(in the rows, 128 means zero)
Known rows, with every way that one mark hangs from another
dete[bura tumu vudes]: 146 159  98 106 143 101  98 136 125 127 180 118 182 103 170 151 119
futu[dete[bura vudes] nopul rimoko]: 183 132  78  74 161  87 112 135 132 123 184 119 166 109 213 177 118
gera[futu]: 157 157 145 103 145 101 140 141  94 135 175 118 179 115 149 144 131
tumu[dete[bura]]: 159 135 118 105 156  99 118 138 100 140 156 135 163  97 176 150 121
gera[futu[dete dodak nopul rimoko]]: 178 133 113  69 147  77 142 131 161 123 188 126 168 110 211 184 112
rimoko[futu[dodak]]: 129 113 134  86 143  84 140 136 160 117 171 107 149 106 172 154 111
bura[dete]: 152 136 139  93 132  93 138 139  95 147 217 127 156 128 163 139 140
tumu[dete[vudes]]: 150 134 115 105 147  97 121 138 102 136 150 137 158  96 172 152 124
futu[dodak nopul rimoko]: 152 107 104  84 137  82 141 140 183 133 176 119 138 133 208 174 112
gera[futu[dete[tumu] dodak nopul rimoko]]: 172 144 101  69 131  77 130 130 171 120 193 128 179 110 213 187 105
rimoko[futu[dete[tumu] gera nopul]]: 160 116  90  84 123  66 128 133 125 111 182 111 170 120 202 177 103
futu[dete dodak gera nopul rimoko]: 177  98  84  72 137  56 138 132 153 129 181 124 142 125 233 199 113
rimoko[futu]: 140 120 134  87 144  93 140 142 111 121 167 102 154 117 156 142 121
bura[dete[tumu vudes]]: 143 158 113  92 124  92 113 134 113 136 223 132 173 118 169 145 130
gera[futu[dete dodak rimoko]]: 178 138 126  60 151  79 140 131 127 126 184 125 167  99 193 177 126
futu[dete[tumu] dodak gera]: 159 120 104  94 119  62 121 129 131 130 181 125 164 103 202 184 121
rimoko[futu[dete nopul]]: 159 110 121  87 140  86 140 139 130 116 175 106 160 112 188 161 115
futu[dete[bura vudes]]: 170 144 109  98 159  95 107 134 100 126 178 118 177  88 181 159 133
bura[dete[vudes]]: 149 147 125  93 139  93 126 135 103 140 217 130 162 119 166 142 137
ralip[dodak]: 145 117 134  97 129  90 146 152 136 150 163 117 164  79 151 140 146
futu[dete dodak gera]: 164 110 115  95 135  63 133 131 121 134 176 123 153 104 200 181 129

Rows
157 103  83  81 136  62 140 136 167 132 177 122 138 141 220 189 108 -> futu[dodak gera nopul rimoko]
172 109  72  72 122  55 126 130 163 126 186 127 154 124 235 202 106 -> futu[dete[tumu] dodak gera nopul rimoko]
182 148 114  59 168  82 124 128 132 123 190 125 180  91 198 177 119 -> gera[futu[dete[bura] dodak rimoko]]
166 125  77 102 153  65 110 123 167 119 185 127 172  99 227 193 107 -> futu[dete[bura vudes] dodak gera nopul]
188 127  58  72 161  67 111 131 115 122 183 123 167 118 225 191 114 -> futu[dete[bura vudes] gera nopul rimoko]
149 102 121  86 139  77 141 133 180 111 178 110 155 102 204 174 106 -> rimoko[futu[dete dodak nopul]]
172 115  81  62 149  57 123 128 125 124 178 125 148 104 217 195 122 -> futu[dete[vudes] dodak gera rimoko]
155 145 104 104 162  98 106 134 107 132 156 137 169  88 178 153 119 -> tumu[dete[bura vudes]]
166 138 132 101 141  84 141 131 162 125 186 126 179 101 197 174 116 -> gera[futu[dete dodak nopul]]
160 114  90 104 115  61 124 129 165 127 184 127 164 115 221 192 109 -> futu[dete[tumu] dodak gera nopul]
155  97 101  83 138  56 140 129 164 111 179 113 155 110 215 186 102 -> rimoko[futu[dete dodak gera nopul]]
154 102 114  74 143  59 137 128 130 113 175 111 153  99 197 179 114 -> rimoko[futu[dete dodak gera]]
166 134  77 104 122  70 112 132 123 124 182 125 176 115 207 182 115 -> futu[dete[tumu vudes] gera nopul]
161 137 108  77 166  90 111 132 109 105 179 107 178  83 178 157 118 -> rimoko[futu[dete[bura vudes]]]
187 111  95  64 142  66 134 139  70 136 174 118 148 123 198 179 135 -> futu[dete gera rimoko]
162 150 118 102 147  83 129 126 170 118 186 128 185  92 200 178 112 -> gera[futu[dete[vudes] dodak nopul]]
170 124  80  74 138  78 112 131 185 123 191 124 166 108 229 189 104 -> futu[dete[bura tumu] dodak nopul rimoko]
188 147 124  62 152  88 139 138  78 131 181 120 174 108 176 164 134 -> gera[futu[dete rimoko]]
